Every row comes from one small tree of marks. The marks that hang from a mark follow it in brackets, in alphabetical order. Every link used is in the known rows. Which tree was each row made from?
Known rows:
L(J): [  9.2   6.3  -1.2   7.6  -4.7   0.2  11.8  -4.5   1.7   3.5  -0.7  -2.7
   8.1 -15.4 -11.0   1.0 -18.2 -12.7  -6.9  -0.3   0.2   2.3   2.0  -8.1
  -5.0 -13.6  10.9   5.6  -3.4   2.7]
X(P): [  1.6  -8.0   1.9  -3.7  -3.8  -0.8  -0.1  17.0   1.0   4.3   1.0   4.6
   3.6   3.1  30.3   7.8   1.3   0.1   3.2  -0.5   4.6  -5.1  -2.7  -3.6
  -5.7   3.4 -13.8 -12.2 -13.8   0.5]
X(P(J)): [  5.4  -6.3  -2.6  -5.7  -5.2 -17.8  19.4   7.5   6.9   4.3   0.7   5.7
   4.0 -10.1  22.4  17.3 -14.6  -9.9   0.5  -4.2   6.5  -4.4   8.1 -14.3
 -14.0   8.0 -12.7  -8.2 -16.7  -1.0]
F(R(X(P(J)))): [  8.6  -4.0 -13.3  32.3 -13.5 -24.3  24.3   3.4  -1.5   3.4   7.9   8.3
   5.1  -6.8   7.0  24.8 -34.1 -18.6  -4.0  13.4   7.8   1.8  13.1  -9.2
  -1.3   1.9   2.7 -20.9   0.8   0.0]
S(C M): [ 15.8   2.7 -11.1   5.5   4.6 -32.0   6.5 -12.7  19.2   5.0  10.2  -4.8
   9.8   0.1 -12.1  -2.5  -6.1  -3.5  -0.7 -11.1   2.2  -0.5   4.1  -3.7
  -2.0  -0.4   1.1   4.4  -2.4  17.8]
Z(C(M(Y)) R(F X(P))): [  4.4  -9.5  -7.6  67.4 -16.2  -6.9 -14.5  11.5   7.9   8.1   7.7   3.6
 -17.3   1.3  45.0  -5.4  37.2 -67.1   4.8   5.6  18.6 -14.2   2.8 -13.3
  -3.4   8.3 -11.1  -9.5  11.8  -6.8]
F(R(X Z(C(M S)))): [  0.9 -18.8  -7.8  70.1 -16.8  24.6 -19.9  -2.2  11.5  -9.5  13.4 -10.8
   4.5   3.5 -13.0 -22.0 -23.5 -35.1 -22.3  27.6   0.7  -1.4  -2.6   1.1
  -3.0  -6.0  13.0 -18.0  43.4   5.7]
M(Y): [ -6.1  11.9  -3.9  10.7   2.5  -9.1   6.6   1.4   3.5   4.7 -10.1   2.2
  -2.1  -3.9  19.0  -0.4  -4.3 -14.9  -3.1  -4.2   4.9  -1.2   4.7  -3.8
  -0.9   9.9   1.4   4.7  13.9  -8.8]
L(H(P) J(M)): [  4.5  15.5  -7.0   1.2   2.0  10.8  24.8  46.3   5.3   0.1   6.2  13.2
  16.5  -7.2 -13.0 -22.0  -4.3  -9.2  12.9   6.2   1.9  -5.3 -29.2 -11.5
 -14.8 -20.5 -10.3  -6.1   5.7  -7.4]
F(R(X)): [  1.9   1.0 -10.8  37.3  -9.7  -4.8   5.3  -4.3  -8.1  -2.7   6.3   2.8
   2.6   4.7 -18.6   8.5 -22.7  -7.5  -4.4  17.0   0.9   5.1   5.0   4.6
  11.5  -5.0  15.1 -11.9  18.9   1.6]
Z(C(M(Y) S) R(X)): [ -5.9 -11.1 -10.8  63.0  -4.8  14.9 -16.8  -2.2  24.3   3.4  11.7  -9.5
   0.3  -5.8  19.3 -17.9   1.1 -58.0  -8.7   9.4  11.0 -28.2   5.1  -9.8
  -4.6  -3.9   2.5  -0.1  35.1  -6.4]
F(R(X(P) Z(C(S(M(Y)))))): [  6.9  -7.1  -9.4  79.5 -18.0 -17.0  -4.8  12.2  19.1   2.2   4.7   0.2
  23.5  -0.2  29.2 -15.3 -39.1 -37.9 -18.2  22.6  10.0   1.7  16.3   2.4
  -1.4   9.7   1.3 -27.8  39.8  16.8]
S(C): [ 12.4  -3.6 -10.6   7.1   0.5 -14.6   8.3  -9.3  11.7   6.4  -0.4  -0.3
  -4.7   0.9 -10.4  -3.0  -3.2 -12.2   2.5  -8.8   1.7  -3.4  -0.9  -4.0
  -1.6   2.3   6.3  -0.3 -11.1   2.9]
A(Y): [-9.9  2.8 -0.8 -7.0  6.5  2.2  7.5 -9.7 -0.2  1.1  4.9 -3.2 -0.3 -5.1
  1.2 10.2 -3.9 -7.6  2.1 -3.2 -2.5  7.8  1.2 -0.9 -6.1  5.2  5.8 10.7
 12.1  6.8]
R(F X(P(J)) Z): [  4.9 -10.0  -0.9  38.3 -17.4 -23.7  12.5  -0.5  -6.1  -0.7  -4.5  10.1
 -16.3   0.1   6.6  15.0   9.5 -32.9  -1.8  18.2  10.6  12.7   7.4  -1.5
  -4.7  35.4  -2.9 -12.9  -1.8  -7.7]
C(M S): [-13.7 -15.6   3.9   4.9   2.6  34.4 -13.0   3.5  21.7   1.1  13.2  -7.2
  -2.7   5.6   9.3  -1.0   0.3 -12.6 -14.3  -2.7   0.3 -24.3  -3.5  -8.5
 -16.0  -6.9  -8.5  -7.0  15.5   0.4]
F(R(X(P) Z(C(M(Y))))): [  5.1  -3.5 -13.3  74.9 -14.6  -3.2  -8.4  18.6  -3.1  -1.2   2.2   1.7
   4.0  -0.7  39.4 -13.4 -21.2 -43.5 -14.2  24.0  10.7  11.2   1.2 -11.0
  -1.6   8.5   6.4 -17.4  39.0  -8.9]
Z(C(S(M(Y))) R(F X)): [  3.9  -5.8  -5.8  74.8 -15.8 -17.2  -7.3 -10.5  27.3   7.4   8.0  -2.8
  -1.3  -3.0   3.9 -13.6  20.1 -61.3  -2.1   5.8  14.8 -18.3  21.1   4.0
   2.9   6.0  -3.9  -6.2  27.9  16.4]
P(J): [  3.5   4.0  -4.3  -0.6  -0.7 -14.7  21.6  -6.7   6.4   0.6  -0.5  -0.3
  -2.0 -13.4  -4.5   8.6 -15.5 -13.5  -1.5  -3.4   2.7   0.2  11.1 -10.4
  -9.1   4.7   1.0   4.4  -2.5  -3.0]
F(R): [  3.3   1.7  -6.7  25.0 -12.1  -0.8  -6.0   3.1  -1.6  -0.2   3.4   0.5
   0.9  -1.1  -3.8   3.1 -16.8   0.9  -2.2   3.2   0.6   6.5   3.0  -0.6
   1.5 -10.8   7.4 -15.0   9.5   3.6]
P(J(M(Y))): [ -4.3  22.8  -7.8   5.2   5.1 -12.2  33.5   0.8  10.7   3.5  -0.6   2.7
  -4.2 -10.4  18.6   1.5 -13.8 -26.4   3.3  -8.6  10.2 -10.4  11.5 -15.0
 -21.8   6.8  -5.0  -1.4  19.1 -16.7]
L(H J): [  9.4   4.9  -6.0  16.7  -1.1  -3.3  13.7  21.9   4.0   1.4  -3.7   6.8
   8.4 -13.6 -18.8  -4.4 -17.4 -12.9  -2.7  -0.1  -3.7  14.9  -7.8 -11.2
  -3.1 -20.7  11.8  14.5  15.3  -0.5]
S(M(Y)): [ -2.2  14.5  -3.7   9.2   6.7 -23.5   7.1  -2.1  11.2   4.6   0.1  -0.2
  12.3  -5.4  21.7   2.7  -9.0 -10.5  -5.7  -4.8   6.3   2.7  13.1  -4.5
  -0.8   5.7  -4.5   6.9  22.3   6.1]

Which tree is each row?
[-18.9  -3.5  -0.1  17.0   6.8  27.1  -5.5   4.0  24.2   6.3   3.1  -5.4
  -2.7  -0.4  29.4   0.9  -5.2 -30.5 -17.5  -7.6   6.4 -27.5   2.2 -12.0
 -17.3   3.9  -9.0  -3.0  29.1  -9.7] | C(M(Y) S)
[ 11.7   3.6 -11.9  62.2 -17.3 -26.1  18.7   5.9   9.6   6.4   5.7   9.3
 -15.9  -7.6  35.7  -6.7  25.2 -70.2  18.7   2.9  22.7 -16.9  14.9 -13.9
 -15.2  10.5 -13.0 -16.1   4.0 -12.9] | Z(C R(F X(P(J(M(Y))))))
[  4.3 -27.8   1.4  53.5 -18.6   4.8   5.3   3.1  18.6  -1.5   7.9  -0.9
 -15.1  -1.5  14.1  -6.8   8.4 -62.6 -15.0  14.5  10.3 -10.7   5.0 -10.2
 -21.9  22.2 -10.7 -19.0  11.8   3.9] | R(F X(P(J)) Z(C(M S)))
[  0.6 -30.5   5.7  54.7 -17.0  21.7 -16.2   9.8  13.7  -2.4   8.4  -0.4
 -14.6  11.4  17.3 -15.7  23.7 -47.3 -14.8  19.4   7.1 -11.0  -5.2  -0.5
 -13.7  16.9 -12.4 -21.7  14.0   6.0] | R(F X(P) Z(C(M S)))
[ -9.4   4.6   0.6  18.4   5.2  -3.3   4.0  -2.6  29.2   8.0   2.5  -3.2
  15.5  -2.7  18.8   0.3 -16.2 -19.7 -14.8  -5.4   6.8 -14.5  16.2  -1.5
  -8.8   6.0  -9.4  -2.4  26.7  12.5] | C(S(M(Y)))
[  1.2 -14.9   3.4  39.9 -16.7  -6.8  -9.3   8.4 -11.0  -2.2  -4.9  11.6
 -16.4  13.2  12.4   3.7  22.8 -18.8   1.2  22.3   8.4  12.9  -3.2   8.7
   4.4  31.7  -5.5 -16.8   0.4  -6.2] | R(F X(P) Z)
[ 11.4 -28.4  -0.5  60.9 -23.4 -13.2 -15.4   0.5  25.4   4.7  19.3   0.8
   5.1   5.8  12.3  -7.7  25.6 -42.3   4.7   9.0  13.6 -20.8  15.0   4.5
   0.3  -1.0 -19.2 -22.4  -2.8  29.3] | Z(C(S(M)) R(F X(P)))
[ 20.2  -7.5 -13.0  61.9 -23.7 -27.7  14.4   5.5  -4.7  -5.4   1.2   3.4
   7.2 -10.4   2.4  -4.0 -38.4 -33.3  -6.2  25.3   6.6  17.3  10.4  -6.4
   0.3   8.1  12.8 -19.8  11.9   3.2] | F(R(X(P(J)) Z(C)))
[ -8.4  -8.4  -4.6  56.9  -2.1  19.7  -6.3  -1.3  17.1  -3.4  -0.1  -6.8
  -1.7   0.5  12.0 -25.1 -13.0 -51.4 -23.0  20.3   6.1  -9.8   0.3  -3.1
  -6.9  14.1   8.4   0.5  46.9  -5.1] | R(X Z(C(M(Y) S)))
[ 11.2  -8.1   1.2  53.9 -17.3  -8.6  -1.3  -9.7 -10.5  -7.5  -4.7   1.3
 -18.8   4.4 -21.2 -21.9  21.7 -38.4  -2.7  24.2   3.1  17.9   0.9  12.7
   9.7  20.8  11.7  -3.3  14.2   4.2] | R(F X Z(C))
[  8.9  -1.2 -17.9  70.6 -16.3 -20.4  14.3  10.6   3.7  -1.1   2.8   0.0
   1.8 -13.9  34.4  -2.9 -39.1 -55.1 -15.9  21.0  13.3  11.0  10.6 -20.6
 -12.2  13.3   7.4 -13.5  36.3 -11.8] | F(R(X(P(J)) Z(C(M(Y)))))
[  2.7  -3.7   5.2  57.5 -13.8  -8.1  -8.2   1.5  24.4   1.8  -5.9  -3.5
  -4.0  -3.2  13.6 -26.2  10.1 -51.5 -15.1   4.4   8.7   1.4  16.8   3.5
 -10.7  20.9  -4.0  -7.3  33.3  18.7] | R(F Z(C(S(M(Y)))))
[  3.0 -10.1   2.7  69.3 -16.2 -14.9  -0.9   3.8  21.9   3.4  -1.9   4.3
   1.8   5.0  29.8 -15.7   8.1 -54.8 -13.1  16.4  13.4  -3.9  16.4   6.2
  -4.2  29.1 -11.1 -18.1  25.7  16.4] | R(F X(P) Z(C(S(M(Y)))))
[ 10.0 -22.5  -3.1  54.1 -20.7  -2.1 -21.2  12.1   3.1   3.3  18.3   1.6
 -14.9   4.7  25.7  -6.1  44.6 -47.7   7.9  10.2  13.7 -12.6  -3.4  -9.7
  -2.7   0.4 -13.1 -14.2  -2.4   3.3] | Z(C(M) R(F X(P)))
[  7.6  -5.9 -12.9  51.5 -19.8 -24.8   7.9   4.3  -6.5  -3.1   0.7   6.4
   5.0  -5.6   6.3  16.9 -37.8 -18.2  -5.6  26.3   7.3  16.0   9.1  -5.8
   0.1  17.8   8.7 -21.7  10.3  -8.4] | F(R(X(P(J)) Z))
[  4.3  -8.8  -8.1  53.5 -18.0  -6.6 -14.0  11.4 -13.0  -4.5   1.6   7.6
   8.1   7.8  11.3   5.9 -22.0  -5.8  -3.5  29.4   5.3  17.6   0.3   4.2
   8.1  11.0   7.2 -25.7  12.7  -5.6] | F(R(X(P) Z))
[ -1.2 -17.9   2.4  15.8  -2.3  30.5  -8.0   3.4  22.8  -1.1  12.9 -11.2
  -0.2  -1.5   5.3 -22.7  -1.6 -30.4 -14.8  -3.8  -0.6 -24.6  -3.7  -8.6
 -17.4 -13.1  -6.8  -4.9  14.5  12.3] | Z(C(M S))
[ 11.3 -15.2  -9.9  62.3 -18.5   3.5 -15.2  17.2  -5.3  -7.2  13.5  -0.2
   5.9   3.5  20.7 -12.0 -18.4 -28.1 -10.7  28.0   5.0  15.0  -6.4  -6.9
  -2.7  -2.9   5.2 -22.4  24.9   1.4] | F(R(X(P) Z(C(M))))
[  3.3 -15.3  -0.9  48.8  -9.6   9.9  -6.9  -7.6   8.5  -7.1  -1.5  -5.5
   5.6   1.8 -18.0 -26.9 -13.4 -30.1 -11.4  25.7  -0.7  -1.4  -1.2  11.8
   2.9   9.7  12.6  -7.0  21.0   7.4] | R(X Z(C(S)))
[  2.9   1.3  -2.4  -8.2   0.6  -6.9  20.0  16.1   9.0   3.1  10.8   6.4
   0.9  -3.2  27.5   7.3  -6.5  -8.8  10.8  -4.9   8.8 -11.2   3.9 -14.8
 -24.6   0.9 -20.3 -16.7 -11.8  -9.0] | X(P(J(M)))
[  3.3 -18.4   4.7  59.2 -19.7   8.9  -5.4 -10.5   7.7  -5.3  -3.1  -1.4
 -16.0   7.6 -20.6 -23.1  15.3 -44.3 -10.0  20.5   2.6  -0.4   1.2  14.5
   0.2  20.8   6.9 -11.3  16.8   9.7] | R(F X Z(C(S)))
[  4.1  -5.9  -9.0  37.9 -12.5  -8.8   4.7  10.3  -5.9   2.4   8.2   8.9
   7.6   8.1  11.2  16.0 -20.4  -6.0  -1.6  15.7   4.6   2.6   3.6   1.0
   6.8  -2.1   1.6 -25.9   3.4   2.2] | F(R(X(P)))
[  9.6  12.9 -14.5  18.2   7.2 -39.3  15.7 -11.3  22.9  10.3   0.3  -2.1
   8.4  -4.4   9.3  -1.8 -13.4 -20.9  -4.5 -14.7   8.4  -4.3  11.4  -7.9
  -4.0   9.7   2.0   8.2  12.2   8.7] | S(C M(Y))
[ -2.8 -15.2 -10.4  81.2 -17.5  14.9 -14.9  17.5  16.5   1.1   5.1  -1.8
   6.3   2.8  39.5 -13.9 -26.6 -50.5 -21.7  23.5  10.6  -8.2   2.6  -8.2
 -10.6   8.6   3.0 -26.4  41.3  -3.7] | F(R(X(P) Z(C(M(Y) S))))
[ -0.4   0.8  -3.6  64.3  -9.9  -0.3  -0.7  -1.9  -1.0  -3.6  -3.9  -0.9
 -23.0   1.7   7.4 -20.8  22.2 -60.1 -12.9  17.6   8.6  10.0   0.2  -2.9
  -1.8  24.0   7.9   2.9  38.5  -8.6] | R(F X Z(C(M(Y))))
[ 13.3  -7.8 -10.1  44.7 -11.4 -11.7 -12.6  -6.7  -2.1  -3.3   8.5  -3.3
   4.0  -4.6 -13.0 -16.1   6.0 -28.3   9.1  15.2   4.5  -3.4   2.9   3.0
  14.3  -8.2  11.9   2.5   5.3   2.3] | Z(C R(X))
[  7.5 -31.2   1.0  62.7 -25.4   4.7 -19.4   6.0  14.3   5.5   8.9   4.2
  -8.5   6.1  15.1  -7.6  30.6 -53.0   6.8   9.7  12.0 -25.8   7.0   4.6
  -0.5   3.9 -13.4 -24.1  -8.0  10.2] | Z(C(S) R(F X(P)))
[ -5.1 -19.6   1.4  69.9 -14.2  15.7 -10.2   9.7  17.3   2.1  -1.2   2.9
 -16.3   7.8  38.8 -16.8  17.7 -66.2 -18.1  15.4  12.7 -14.2  -1.0  -4.6
 -14.1  27.1 -10.0 -19.2  27.8  -5.5] | R(F X(P) Z(C(M(Y) S)))
[ -2.0  14.2  -6.7   6.0   1.6 -13.6  26.2  15.1  12.3   7.6   0.9   9.3
  -0.8  -6.7  49.5   8.1 -10.9 -27.0   7.2  -9.7  14.6 -13.6  10.9 -19.1
 -28.1  10.5 -19.2 -13.4   3.1 -17.9] | X(P(J(M(Y))))
